(in the rows, 128 means zero)
Known rows, with every step that occurs
gevor seseges: [139 138 109  94 128  78 156 111 146 154 120  57  95 111 103 141 141 119
 163 113 138 131]
modan lomopu kelebo: [102 114  69 123 138 148  76 161 130 106 147 103 127 130 117 142 125  88
 165 110 126 131]
lomopu kelebo gevor: [113 136  74 131 119 136  82 180 107 119 121  82 104  70 110 163 172 103
 154 116 139 130]
kelebo samo modan lomopu: [109 170 102  87 163 109 133 150 151  66 140  62 165 151 124 114 112 108
 182 113 123 145]
ravokis seseges lomopu modan samo kelebo: [118 185  68  73 136 104 108 123 152 104 130 112 203 147 119 157 124 140
 162 148 146 158]
gevor kelebo: [111 132  81 120 102 128 143 101 135 125 111 100 119 143  89 151 119 138
 143 170 142 113]
ravokis seseges lomopu: [131 184  35 115 123 105  73 100 140 148 145  60 153 199 137 148 110 146
 142 123 114 129]
ravokis seseges lomopu kelebo samo: [121 130  52 130 160 113  56 148 143 131 136  28 130 131 151 176 100 139
 155 100  87 108]
kelebo lomopu seseges: [ 92 138  42 131 134 135  95 107 119  99  95  70 100 100  71 152 132 129
 157 146 123  79]
lomopu kelebo samo modan: [ 97 138 105  83 150 116 102 143 130  90  99  26 141 116 113 141 143 134
 167  91 123 108]
kelebo gevor seseges lomopu: [141 187  62 122 121 101 111 111 141 165 140  51 113 136 130 149 144 141
 153 116 123 113]
ravokis seseges: [123 153  62  92 121  86 100 125 134 119 127  62 141 169 111 145 117 116
 154 129 131 158]
samo kelebo: [127 160  94  89 141 127 109 123 139 110 129 117 188 108 119 162 124 167
 138 141 161 120]
lomopu seseges: [107 128  65 115 137 125 129 117 134 105  93  71 122 112  92 150 123 129
 145 141 125  94]
gevor kelebo samo modan: [100 154 108  82 137 109 137 122 138  89  94  30 143 132 103 138 132 148
 165 123 131 106]
seseges ravokis: [117 162 121 110 144  98 142 104 119 117 119  73 132 122 125 162 132 171
 108 152 109 119]
kelebo lomopu modan samo: [106 141  93  98 136  95 128 116 138 101 111 110 127 127  95 141 145  86
 186 141 110 183]
ravokis seseges lomopu kelebo samo modan: [ 96 158  77  82 143 110  82 140 133  96 107  10 147 148 120 142 135 138
 168  92 119 107]
modan lomopu kelebo gevor: [111 147  67 130 125 140  84 192 114 102 140  91 115  84 113 151 163  89
 165 118 136 141]
modan lomopu seseges ravokis: [ 99 171  86 114 148 109 149 116 127  87 118  62 134 126 111 153 119 155
 120 166 104  98]
ravokis seseges lomopu modan samo: [116 160  74  88 130  84 126 114 152 115 120  92 154 172 119 140 129  93
 179 136 105 188]
ravokis seseges lomopu kelebo gevor: [115 161  38 133 112 133  57 173 110 129 134  65 115 108 120 163 164 111
 152 115 131 127]
gevor kelebo lomopu modan: [ 92 152  73 115 135 124  98  82 101 120 104  99  84 130  83 142 143 115
 168 170 110 145]
modan samo kelebo: [125 159  94  80 134 112 129 136 159  97 127 126 205 112 114 161 126 146
 154 140 162 142]
gevor seseges ravokis: [124 168 123  99 137  74 163 101 129 136 118  47 105 114 114 158 141 163
 122 143 116 115]
samo kelebo gevor seseges: [139 174  94  92 123  87 145 145 138 139 126  61 112  72 103 154 165 128
 165 125 161 128]

Rows
[ 93 176  91 104 158 106 148 123 130  75 112  35 139 124 114 151 118 161
 128 155 101  91] : kelebo samo modan lomopu seseges ravokis
[125 130  90 125 147 106 130 126 149 119 117  52 123 115 125 169  96 151
 152 145 105 108] : gevor kelebo samo
[100 153  83 111 153 117  88  91  99 119 109  95  92 120  98 139 148 111
 169 148 103 158] : kelebo lomopu modan
[ 84 138  32 137 116 144 103 100 121 101  92  73  92 110  58 156 128 134
 154 168 129  68] : gevor kelebo lomopu seseges
[ 90 179  90 102 148 110 151 116 124  77 110  51 139 132 104 145 127 156
 125 160 111  95] : samo modan lomopu seseges ravokis
[105 163  66 114 131 128  80 116 130  97 128 118 150  99  86 161 139 144
 166 143 147 121] : modan samo kelebo lomopu
[102 154  72 117 122 140  87 191 113  91 130  77 121  90 107 142 173  89
 171 112 143 136] : samo modan lomopu kelebo gevor
[116 171 107 110 129  87 144 132 116 135 121  41  92  87 113 165 164 151
 126 138 121 111] : lomopu kelebo gevor seseges ravokis
[123 192  72  97 145 103 106  99 122 147 124  73 120 135 127 143 148 129
 161 141 114 149] : samo kelebo gevor seseges lomopu modan
[109 154 120  76 154 103 127 131 137  87 100  28 150 121 115 134 137 142
 166 101 123 117] : kelebo samo modan
[ 91 175  72 115 139 113 125 105 121  87 104  69 134 103  92 172 134 175
 121 171 116  83] : modan samo kelebo lomopu seseges ravokis
[118 163  95  74 142 109 128 128 149  95 121 128 194 116 114 157 131 135
 161 149 150 159] : lomopu modan samo kelebo
[ 93 152  38 122 136 143  88 111 123  93 100  81 126  93  73 160 130 149
 151 153 139  73] : samo kelebo lomopu seseges
[124 182 116 105 132  75 162 122 121 133 119  42  99  91 115 161 159 157
 125 146 120 118] : kelebo gevor seseges ravokis
[116 136 110  87 138  89 151 122 148 103 108 109 143 136 109 140 139  85
 181 138 112 192] : lomopu modan samo
[102 169  92  90 150 115 139 146 151  66 138  64 159 158 114 116 110 111
 181 128 127 137] : gevor kelebo samo modan lomopu
[139 172  94  87 118  80 153 151 147 132 123  65 120  74 100 153 166 117
 172 123 161 140] : modan samo kelebo gevor seseges
[103 143  57 116 144 129 133 134 144  82 119  80 134 131  97 133 108 107
 161 145 123 110] : modan lomopu seseges
[ 91 150  39 118 132 136  98 117 132  86 100  86 133  94  70 160 130 138
 160 153 138  83] : modan samo kelebo lomopu seseges
[120 176  81  79 141 113 116 119 152 104 128 121 201 131 121 158 128 144
 160 146 144 151] : seseges lomopu modan samo kelebo
